Each row was made from one path, in order. Every step used is in the known rows, and no mark comes twice. Write each row's path.
Known rows
Y-Z-V-X-L: 2 -17 -29 -5 1 1 -12 -26 -33 -2 19 -8 30 11 -7 34 4 2 -5 -17 -8 -7 -14 2 -23 -14 -25 -12 10 11 8 14 -14 -22
V-N: 2 -19 -36 -6 1 27 -13 -7 -16 15 3 -20 15 5 1 18 11 -1 -3 -23 -5 -6 -19 -6 -21 -6 -29 -13 3 10 -4 1 -1 -6
X-V-G-Y-Z: 6 -20 -5 -13 4 0 -9 -19 -19 -5 11 -15 18 14 6 33 9 12 6 -21 0 -5 -10 1 -43 -2 -11 -4 -9 5 1 -1 -25 -4
V-G-Y-N-L-B-M: 8 -12 2 -5 -3 -3 -7 -11 -20 1 14 -4 21 10 15 39 5 13 8 -8 -17 9 0 -6 -8 -1 -30 -4 3 -3 -10 14 -8 4
D-N: 2 -16 -30 -12 -6 21 -13 -12 -8 6 13 -21 21 -13 -13 23 10 -8 -2 -15 -5 0 -11 -2 -8 -8 -20 -6 -7 19 -10 6 -4 -9
N-D: 19 -37 -14 6 -15 17 -12 -18 -16 6 12 -14 20 17 2 11 3 13 -5 -29 -13 -8 -9 -7 -19 -7 -24 -14 -9 11 -7 10 -29 -13
B-L-X: 2 -37 -23 -14 -8 9 -6 -29 -12 6 1 -18 23 7 3 41 5 16 6 2 -18 8 -6 4 -20 -12 -2 -1 -13 11 -14 1 -2 -3
R-L-X-V: -1 -30 -14 -7 -6 -5 -12 -19 -16 -6 10 -15 15 15 -6 39 2 -1 12 -3 -18 -12 0 -8 -9 -6 -7 0 -1 3 -15 15 -8 1
X-V-N: -4 -25 -25 -10 5 13 -15 -4 -14 13 3 -17 16 10 -6 19 9 -3 4 -15 -5 -16 -15 -10 -13 -5 -22 -9 6 6 -4 7 -1 -4
N-L-B-M: 9 -11 0 8 -12 -1 -4 -11 -18 9 9 -7 20 7 11 39 4 6 5 -8 -18 7 3 -7 -1 -14 -27 -5 3 1 -17 15 -12 -2
D-N-L-B-M: 6 -11 -1 3 -8 1 -4 -10 -14 10 11 -8 21 0 7 38 5 3 6 -6 -16 10 2 -8 4 -10 -27 -7 1 3 -17 15 -7 0
N-L: 24 -10 -34 2 -7 19 -12 -18 -14 3 7 0 16 10 -1 24 0 -5 -8 -23 -26 -8 -7 -1 -10 -11 -28 -7 2 17 0 16 -20 2
R-L-X: 7 -25 -31 -2 -10 13 -3 -28 -20 -7 13 -22 13 8 6 41 4 4 6 -10 -21 9 -3 -3 -20 -3 -15 -7 -7 8 -17 9 -3 3
R-L-X-V-G-Y: -1 -25 -23 -24 -10 -9 -12 -14 -31 -20 12 -9 18 16 -1 38 4 11 2 -12 -8 -7 -6 10 -30 14 -16 4 -5 0 -6 13 -11 6
Z-Y-N-L-X-V-G: -2 -30 -16 -21 6 3 -22 -12 -21 -23 6 3 17 25 2 21 7 16 16 -8 -11 -6 -8 -6 -27 8 -26 -3 16 9 4 17 4 1
G-V: 1 -16 -20 -7 -15 8 -17 -10 -33 6 -4 -14 15 3 -6 29 -8 -7 -5 -20 -9 -7 -20 8 -24 -15 -16 0 -9 8 2 8 -24 1
X-L: 13 -13 -29 -2 -16 0 -12 -27 -26 -3 9 -15 19 8 -3 44 5 3 -10 -23 -13 -9 -7 0 -17 -20 -21 -1 0 -7 -6 8 -18 -28
V-X-L: 7 -22 -35 -8 -9 -1 -19 -25 -35 -4 14 -10 29 14 -2 39 4 4 -10 -22 -10 -4 -8 -2 -20 -21 -28 -7 5 4 0 12 -18 -20
R-L-N-Y-Z-V: 0 -5 -14 11 6 12 4 -13 -15 7 24 -14 13 3 -21 19 4 -8 9 -12 -17 -12 -21 9 -22 16 -25 -16 4 27 15 10 -14 -13
Y-Z-V-N-L-X: 0 -25 -28 -9 22 34 2 -25 -8 9 9 -14 11 8 -1 26 4 9 5 -3 -16 7 -15 -6 -20 0 -24 -23 4 17 0 9 5 8
M-B: 16 -16 -22 2 -24 18 -2 -7 -35 -9 11 -17 22 13 2 31 -2 4 -2 -24 -13 -4 0 2 -30 -13 -22 -6 -16 5 4 -7 -25 -17
D-N-Y-Z: 12 -20 -7 -2 10 16 -3 -17 -4 8 17 -22 8 -2 -12 24 10 3 4 -21 -8 3 -7 2 -33 -4 -28 -14 -10 24 7 1 -25 -9
Y-N: 17 -13 -18 -10 2 25 -22 -20 -8 4 17 -18 19 8 8 27 8 3 2 -25 -20 -3 -13 -9 -23 -12 -21 -6 -1 10 3 -1 -13 -10
G-Y-Z-V-X-L-B: -1 -22 -14 4 -1 1 -6 -27 -37 -5 18 -12 28 0 -8 40 7 1 -2 -12 -3 3 -3 2 -32 -6 -22 -5 -3 -7 -4 4 -15 -19
G-Y-Z: 14 -15 -9 -6 0 11 -3 -22 -14 4 11 -24 15 8 8 37 9 6 -1 -26 -3 -1 -11 4 -40 -10 -9 -7 -17 8 0 -5 -30 -7
L-R: -6 -21 -17 4 -17 11 -13 -16 -16 -15 3 -22 8 1 1 35 3 -7 2 -17 -9 -1 -10 -2 -32 -26 -13 -7 7 -5 -22 -9 -10 -9
M-B-L-X-V-G: -7 -36 -16 -18 -7 -8 -18 -12 -32 -16 4 0 28 23 -1 28 3 21 16 -1 -10 -7 -3 -3 -30 3 -17 3 3 5 -3 7 -4 -4
Y-Z-V-N: -5 -13 -27 -1 15 30 -3 -9 -14 17 10 -18 17 2 -6 11 10 -4 5 -15 -2 -10 -28 -1 -25 5 -25 -20 10 18 8 5 5 -10
G-Y-Z-V-N: -6 -13 -27 -7 16 28 -1 -9 -15 15 11 -19 16 1 -7 15 10 -4 3 -15 -1 -10 -28 4 -26 10 -24 -19 7 15 10 5 4 -7
G-V-N-L: 13 -13 -36 -10 11 25 -11 -8 -18 11 4 -2 12 6 -4 18 -4 -8 -5 -21 -21 -8 -18 0 -7 1 -34 -14 2 13 10 16 -9 14
D-N-L-B: 10 -17 -21 7 -2 19 -8 -20 -17 2 13 -7 20 -10 -11 27 6 -9 -2 -12 -14 4 2 -5 -11 -4 -28 -5 -7 3 -11 7 -9 -2
R-L-N: 5 -2 -29 5 -10 -1 -11 -5 -16 8 22 -27 19 8 -8 37 6 -10 10 -23 -27 -5 -11 -13 -1 11 -21 -8 -14 4 -10 -8 -16 -2
B-L: 16 -25 -25 -9 -22 -4 -14 -21 -15 9 2 -8 31 5 0 35 3 3 3 -9 -20 -9 -9 12 -12 -11 0 9 -14 13 -6 3 -15 -12
Y-Z-V-X-L-B: 0 -22 -14 10 -1 3 -9 -28 -36 -3 18 -11 29 1 -8 36 7 0 0 -12 -4 3 -3 -2 -31 -11 -24 -6 1 -5 -4 4 -13 -22
V-G-Y: 3 -18 -29 -19 -16 1 -15 -12 -32 -14 7 -9 19 13 2 32 6 13 -7 -22 -4 -4 -11 13 -38 5 -22 3 -6 5 -4 7 -16 -2

Write each row's path
-3 -39 -6 -15 -7 -6 -8 -18 -16 -1 5 -12 23 16 -7 40 -1 9 14 6 -16 -12 2 -3 -11 -10 0 3 -9 3 -8 6 -9 -5 -> M-B-L-X-V
7 -51 -10 -11 7 13 -9 -14 -8 14 10 -15 22 17 -3 11 5 17 8 -12 -12 -11 -11 -11 -9 7 -20 -18 -7 6 -4 11 -9 -2 -> B-L-X-V-N-D
-6 -31 -21 -15 0 -1 -22 -14 -26 -15 4 2 21 23 -2 23 4 16 10 -5 -10 -7 -6 -8 -27 1 -26 -1 13 9 -6 16 -3 3 -> N-L-X-V-G
-5 -25 -25 -1 6 14 -14 -12 -30 4 21 -6 30 11 -13 11 3 0 0 -15 -7 -2 -18 6 -33 -6 -31 -19 11 41 15 16 -17 -4 -> N-Y-Z-V-X
4 -28 -3 -19 8 -3 -5 -24 -16 -3 9 -15 21 14 7 39 8 18 12 -11 -3 -1 -9 4 -41 2 -4 -3 -14 5 0 -2 -18 0 -> B-L-X-V-G-Y-Z
4 -38 -20 -15 -10 11 1 -25 -20 0 4 -19 25 9 3 43 1 19 9 1 -19 8 -2 5 -22 -8 -3 -3 -19 8 -7 -5 -5 -5 -> M-B-L-X
-10 -32 -23 -14 12 17 -12 -8 -12 13 3 -21 13 10 -5 23 10 4 8 -7 -6 -9 -14 -13 -15 -4 -21 -13 5 5 -7 6 7 1 -> L-X-V-N
-2 -22 -22 -22 -13 -8 -17 -9 -29 -15 7 -7 20 17 -3 32 5 11 -3 -16 -4 -12 -9 10 -33 6 -18 6 -2 2 -4 11 -17 -1 -> X-V-G-Y
9 -11 -23 4 -6 0 -7 -2 -15 6 22 -20 5 8 -26 28 4 -2 2 -22 -31 -4 -6 3 -12 17 -43 -10 -9 19 4 3 -25 -4 -> R-L-N-Y
-10 -12 -25 -10 4 -5 -18 -6 -27 13 16 -24 26 11 -15 39 2 2 1 -19 -16 -2 -17 -14 -6 -3 -27 -13 -9 0 1 -8 -19 -8 -> G-V-X-L-N
0 -20 -28 -2 5 21 -4 -3 -16 10 12 -12 4 3 -28 9 7 0 -5 -15 -15 -10 -17 13 -23 12 -48 -17 10 28 14 16 -8 -9 -> Z-V-N-Y
10 -26 -25 -13 14 31 -8 -29 -7 2 11 -14 12 11 6 34 3 12 3 -9 -26 10 -8 -10 -17 -8 -22 -15 -1 12 -3 8 -3 8 -> Y-N-L-X
20 -36 -7 -14 3 18 -16 -19 -14 -2 22 -13 21 19 7 12 4 21 0 -30 -15 -5 -12 -6 -25 11 -28 -15 -9 6 4 8 -23 -4 -> V-G-Y-N-D
0 -18 -35 -6 -6 1 -15 -23 -37 -4 18 -6 31 11 -10 33 3 1 -9 -16 -10 -9 -14 4 -18 -14 -27 -9 12 10 5 18 -11 -22 -> Z-V-X-L
-9 -36 -18 -18 -5 -9 -23 -15 -27 -12 1 0 26 21 -2 26 5 19 14 0 -8 -7 -6 -4 -28 1 -16 4 8 8 -8 11 -2 -2 -> B-L-X-V-G
15 -33 -7 -13 5 20 -13 -18 -15 -2 24 -10 22 17 2 8 4 19 1 -25 -14 -9 -16 -2 -24 17 -27 -16 -4 10 8 12 -18 -7 -> Z-V-G-Y-N-D
7 -24 -27 -4 2 18 -8 -3 -15 10 9 -15 3 6 -19 15 8 4 -7 -21 -16 -5 -11 8 -26 4 -48 -14 3 22 8 10 -14 -6 -> V-N-Y
0 -31 -10 -20 10 4 -13 -20 -7 -2 11 -10 13 16 -7 37 1 7 8 -1 -20 -12 -2 -8 -9 -5 -11 -5 0 4 -5 15 -9 7 -> G-Y-N-L-X-V
3 -15 -19 1 -3 5 -9 0 -12 12 15 -22 5 8 -27 24 6 5 -2 -20 -24 -4 -8 1 -16 6 -44 -12 -7 20 5 -1 -27 -8 -> L-N-Y
-9 -31 -22 -19 5 1 -22 -12 -22 -13 6 1 22 16 -6 21 5 14 11 -2 -8 -4 -6 -9 -22 4 -26 -3 11 11 -6 16 2 4 -> D-N-L-X-V-G
-2 -5 -24 -3 -3 -2 -13 -11 -16 13 15 -28 20 9 -12 42 8 3 1 -21 -19 -6 -13 -15 -4 -4 -23 -10 -10 -6 -6 -12 -18 -19 -> X-L-N
-8 -26 -23 -4 -9 0 -15 -22 -27 -21 11 -18 16 5 -2 42 2 -4 -1 -16 -9 0 -9 -4 -29 -27 -19 -10 12 -10 -16 -4 -8 -13 -> V-X-L-R
14 -15 -21 19 -21 3 -8 -22 -32 -8 17 -13 20 -2 0 37 6 -12 4 -19 -17 2 4 -1 -22 0 -20 4 -10 -7 -18 5 -14 -8 -> R-L-B
12 -21 -10 1 14 19 -2 -14 -9 13 12 -21 6 7 -5 21 11 7 3 -24 -8 1 -12 0 -39 -3 -33 -18 -5 20 10 -2 -23 -8 -> V-N-Y-Z
-2 -11 -10 5 8 10 2 -14 -11 14 18 -12 18 2 -23 19 4 -2 9 -6 -15 -12 -22 12 -22 11 -19 -13 2 28 16 6 -13 -15 -> B-L-N-Y-Z-V
13 -36 -7 -1 -8 5 -6 -8 -13 14 18 -20 29 17 -6 18 1 17 8 -21 -22 -7 -9 -11 -4 11 -19 -17 -25 6 0 -7 -28 -10 -> M-B-L-N-D
18 -16 -15 8 2 21 -13 -23 -18 1 15 -5 19 0 -1 29 5 -3 0 -17 -21 2 0 -8 -19 -6 -28 -4 -4 -2 -5 4 -13 -3 -> Y-N-L-B
21 -13 -15 -15 0 26 -17 -14 -6 -13 14 -14 10 14 10 24 13 0 8 -29 -15 -2 -15 2 -22 -3 -21 -7 5 12 13 5 -4 -15 -> Z-Y-N
27 -9 -27 -16 9 23 -13 -20 -8 0 19 -3 15 10 4 29 1 0 -5 -24 -30 -7 -9 0 -11 1 -27 -8 -3 12 10 13 -17 9 -> G-Y-N-L
0 -8 -15 9 0 20 -1 -20 -17 8 14 -12 20 3 -8 18 5 -6 4 -12 -6 -13 -23 7 -29 -4 -13 -12 8 24 8 10 -11 -19 -> Y-Z-V
